What can hang from each mark:
q_241: q_339
q_916: q_7
q_483: q_7 q_466
q_466: q_339 q_916
q_339: q_7 q_466 q_771
q_7: q_339 q_916
q_771: q_339

Each row was made from one small tree. Brackets hold a mark, then the marks that hang from it, in the order of their numbers. Every link used is in the known rows. Write each row's tree.
Known rows:
(q_7 q_916): [ 20.8  -5.1 -23.6  28.0   3.0  11.3  24.8 -17.6 -21.3 -15.7 -32.5  21.2
  54.6   4.8  16.3  -7.8 -16.7 -21.5]
(q_7 q_339): [ 10.9  16.5  -4.3  41.8  11.1  10.2  14.6 -20.0 -20.6 -17.0 -18.4  13.1
  44.3  -9.4   6.3   5.6 -19.4  -3.1]
(q_339 q_7 (q_466 q_916)): [  8.0  10.0 -15.1  28.2   7.9  16.1   2.5  11.8 -51.3  -3.3 -54.0 -24.5
  59.1 -12.6  22.7 -10.4 -29.9  -6.1]
(q_771 (q_339 q_7 q_466)): [ 30.1  -5.4   1.4  21.7  17.2   8.2  -8.1   0.1 -30.7  -7.7 -39.1  -4.7
  62.0   1.0   5.8 -14.1 -18.2  -2.9]
(q_916 (q_7 (q_339 q_466 q_771))): [ 17.6  39.4  31.9  13.5   7.2   3.0 -11.9  -1.0 -26.3  -4.9 -50.1 -29.6
  46.3  -4.4   6.1 -12.9 -33.9  -6.1]
(q_466 q_339 q_916): [  0.4   8.4 -25.2  42.5  12.8  51.5  11.8   6.6 -48.4  -9.1 -40.5  -8.2
  52.7   4.7  17.1  13.4 -39.3  -2.8]
(q_483 (q_466 q_339)): [  3.8  -1.2  -0.2  57.7  20.8   5.9  16.7   6.5 -41.5 -11.5 -24.7   0.9
  37.9  12.3   7.0  22.0 -16.5   5.1]
(q_483 (q_466 q_339 q_916)): [ -5.8  -2.2 -11.2  62.4  18.1  32.7  17.7  17.2 -53.0  -7.3 -37.7 -14.6
  46.2   5.1  15.6  27.8 -26.8  -9.5]
(q_916 (q_7 q_339)): [ 11.3  32.8   6.2  26.4   6.8  19.2  13.7 -15.2 -16.4 -28.8 -29.3   1.4
  48.8   1.7   3.0   3.8 -33.5 -28.4]
(q_241 (q_339 (q_7 q_916) q_466 q_771)): [ 11.8  -4.1 -20.8  14.8  11.7  -0.3  -7.4  -6.0 -63.2   1.1 -60.9  -3.2
  46.9   6.9  14.1 -31.1 -28.5  38.3]
(q_916 q_7): [ 21.9  32.6  -5.7  14.2   4.4  11.6  23.1  -6.0 -19.8 -21.6 -35.2   3.8
  53.4   8.7   8.0  -9.4 -26.6 -21.4]
(q_466 q_339): [ 10.3   9.3 -14.4  37.4  15.8  23.1  11.3  -3.5 -36.3 -11.9 -27.3   7.7
  44.4  12.0   8.3   7.3 -28.9  10.7]
(q_7 (q_339 q_771)): [ 16.8  29.2   4.8  40.2  15.1  14.8   3.3 -14.1 -29.3  -4.2 -29.9   1.4
  39.2  -3.3   5.4  -5.7 -19.6  18.3]
(q_7 (q_339 q_466 q_771) q_916): [ 16.4   1.5  12.9  27.3   6.6   2.7 -10.4 -12.8 -27.7   1.8 -47.1 -11.4
  46.7  -8.2  14.2 -11.0 -23.2  -5.4]
(q_483 q_7 (q_466 (q_339 q_771) q_916)): [ -1.9   8.9 -10.9  57.6  37.4  26.3   5.6  40.1 -59.6   5.3 -31.8 -40.9
  39.6   1.0   9.2  28.4 -29.4   9.8]
(q_241 q_339): [ 10.7  10.6 -32.3  26.2  10.7  -1.4  27.6 -16.1 -38.4 -11.0 -24.3  26.3
  48.3  -1.1   5.1 -10.5 -18.9  33.8]
(q_916 (q_7 (q_339 q_466))): [ 11.6  26.0  22.9  15.2   2.9  -1.0   0.9  -6.8 -17.4 -17.7 -39.0 -18.0
  52.2 -11.0   5.5  -1.1 -33.6 -28.2]
(q_241 (q_339 (q_466 q_916) q_771)): [  6.7  15.5 -18.1  19.3   8.5  11.2   3.9   7.9 -58.8  16.2 -58.0 -19.9
  53.9 -15.6  15.2 -21.7 -30.0  41.2]
(q_466 (q_916 (q_7 q_339))): [  1.7  31.5  -4.3  33.1   4.0  46.2  14.0  -5.3 -27.8 -25.5 -42.9 -13.1
  57.2  -6.8  12.1  10.5 -43.3 -41.3]
(q_771 (q_339 q_466)): [ 34.6  -5.5   6.6  18.4  12.0   0.9   2.1  -3.1 -13.7  -0.4 -31.6   0.0
  65.1  -6.8   4.5 -10.3 -12.1  -8.1]
(q_241 (q_339 q_7 q_466)): [  6.5   4.9 -20.4  18.1  12.3 -13.7   5.1  -4.4 -55.4  -6.7 -40.9   1.9
  48.5  -4.9   8.5 -19.9 -26.0  39.7]

Write each row's tree:
[ 12.5  24.5   0.5   9.1  -1.4  19.0  10.3  12.8 -31.5  -7.9 -58.0 -31.5
  65.8 -10.8  18.6  -8.9 -37.4 -34.8] -> (q_339 (q_466 (q_916 q_7)))
[  6.7  36.8  -6.6  25.7  13.1  65.1  -1.9  17.3 -53.5  -6.5 -62.5 -31.8
  49.9  20.0  13.7  -0.1 -52.4  -4.0] -> (q_466 (q_339 q_771) (q_916 q_7))
[ 12.1  22.4 -11.4  38.5  25.8  35.1 -11.1   5.6 -62.9  -5.7 -46.6  -9.4
  35.6  25.4   9.6  -7.2 -35.0  38.3] -> (q_466 (q_339 q_7 q_771))
[ 17.1  23.1  21.7  28.5  11.5  -6.2 -10.1  -5.8 -29.6   6.4 -39.2 -18.1
  42.7 -15.7   8.0 -11.1 -20.4  17.8] -> (q_7 (q_339 q_466 q_771))
[ 23.2   1.5  -3.8  18.2   9.1   2.1 -11.0  -0.6 -47.4   1.8 -60.8 -14.7
  48.6   6.4  19.3 -27.9 -22.7   6.2] -> (q_339 (q_7 q_916) q_466 q_771)
[ 11.5   0.8 -19.7  37.1  19.8  43.7 -10.8  -1.3 -60.5 -10.2 -54.8  -2.5
  39.3  32.8  14.8  -8.2 -38.1  14.6] -> (q_466 (q_339 (q_7 q_916) q_771))
[  0.9  24.5 -14.8  28.0   8.4  61.5   9.9  11.5 -44.6 -20.2 -52.7 -19.6
  56.4  15.0  14.6  11.3 -52.8 -26.4] -> (q_466 q_339 (q_916 q_7))
[ 24.5  23.5   5.0  19.3  15.0  -6.3 -10.3   6.8 -50.5   7.2 -53.0 -21.4
  44.5   0.0  13.9 -28.2 -20.0  30.2] -> (q_339 q_7 q_466 q_771)
[ 10.4 -11.4   4.8  28.8   1.2  -2.0   1.0 -17.9 -18.3 -12.2 -36.2  -0.6
  53.1 -14.0  14.3   0.2 -23.3 -26.1] -> (q_7 (q_339 q_466) q_916)
[  5.6 -10.4 -45.2  28.0  10.7  15.2  17.6 -20.1 -52.8 -22.6 -39.8  27.7
  49.3  13.5  11.9 -14.2 -28.1  16.6] -> (q_241 (q_339 (q_7 q_916)))
[ 11.6   2.6 -37.0  25.9  15.6  19.4   6.1 -14.4 -62.8  -9.4 -51.0  16.5
  43.1  18.5  11.7 -26.1 -28.1  38.0] -> (q_241 (q_339 (q_7 q_916) q_771))
[ 13.9  22.2  -5.5  25.3  12.7  20.8  -9.2  16.8 -60.3  10.2 -65.3 -36.4
  52.4  -7.5  22.3 -22.2 -29.6  15.3] -> (q_339 q_7 (q_466 q_916) q_771)
[ -3.3   3.9 -31.0  24.8   9.8  13.8   6.1   5.2 -66.8  -3.8 -54.9 -13.5
  56.5 -12.5  17.3 -13.2 -35.9  25.7] -> (q_241 (q_339 q_7 (q_466 q_916)))
[ 18.9  21.1  -0.7  22.4   7.5  14.3  -0.3  13.9 -43.7  16.5 -57.9 -31.2
  55.8 -15.4  20.9 -18.2 -24.2  10.4] -> (q_339 (q_466 q_916) q_771)
[  1.9  21.0 -22.3  45.2  22.7  62.6  -9.4  15.5 -73.7  -2.0 -60.0 -24.5
  43.3  18.6  18.0  -2.1 -45.2  23.6] -> (q_466 (q_339 q_7 q_771) q_916)
[ -7.0  -3.5 -19.7  58.6  33.3  21.5  17.9  34.2 -50.1  -7.4 -20.3 -29.3
  45.5  -4.7   9.6  40.0 -29.4 -11.7] -> (q_483 q_7 (q_466 q_339 q_916))
[  5.1 -11.4 -28.6  38.4  15.3  39.5   1.2  -7.3 -51.1 -24.0 -43.5   9.0
  45.4  26.9  15.5   2.9 -38.1  -5.8] -> (q_466 (q_339 (q_7 q_916)))
[  7.2  31.6  -7.6   3.5   4.5  19.8   1.2  12.5 -56.3   5.1 -69.6 -32.2
  57.1  -5.0  12.6 -23.3 -43.0  18.2] -> (q_241 (q_339 (q_466 (q_916 q_7)) q_771))
[ 17.5  45.2  14.2  24.7  10.7  23.6   1.3  -9.6 -26.1 -15.3 -41.2 -10.2
  42.7   6.9   3.7  -7.3 -33.3  -5.9] -> (q_916 (q_7 (q_339 q_771)))
[  7.2  21.7  10.3  35.3   9.0  22.4  -9.6   4.7 -41.0   9.3 -52.0 -33.3
  51.4 -22.4  16.9  -5.0 -31.0   4.8] -> (q_7 (q_339 (q_466 q_916) q_771))
[ -4.3   9.1 -29.8  46.5  18.0  58.6   1.8   9.9 -64.8 -15.3 -49.0 -13.1
  49.0  13.1  18.2  10.3 -44.9   2.8] -> (q_466 (q_339 q_7) q_916)
[ 19.5  -6.3  -8.7  27.3  14.7  35.3  -7.0  10.5 -41.1  -4.0 -52.5 -20.8
  70.0  -5.8  14.0  -8.3 -28.2 -17.0] -> (q_771 (q_339 q_7 (q_466 q_916)))
[  3.4   5.6   2.1  57.5  30.8 -19.2  21.1   8.6 -23.7 -16.7   1.6  -8.3
  37.9 -18.1  -1.3  32.7 -10.1 -12.9] -> (q_483 (q_7 q_339) q_466)
[  1.3   9.2   2.7  36.8   4.6  17.2   3.1  -1.3 -32.3  -3.4 -40.6 -21.5
  56.6 -27.8  16.7   6.7 -30.9 -17.0] -> (q_7 (q_339 (q_466 q_916)))
[  2.2  -3.2  -8.9  53.0  35.1  -6.3  16.5  24.7 -39.4 -10.5  -7.4 -14.4
  37.2   3.1   1.0  34.3 -19.3   2.5] -> (q_483 q_7 (q_466 q_339))
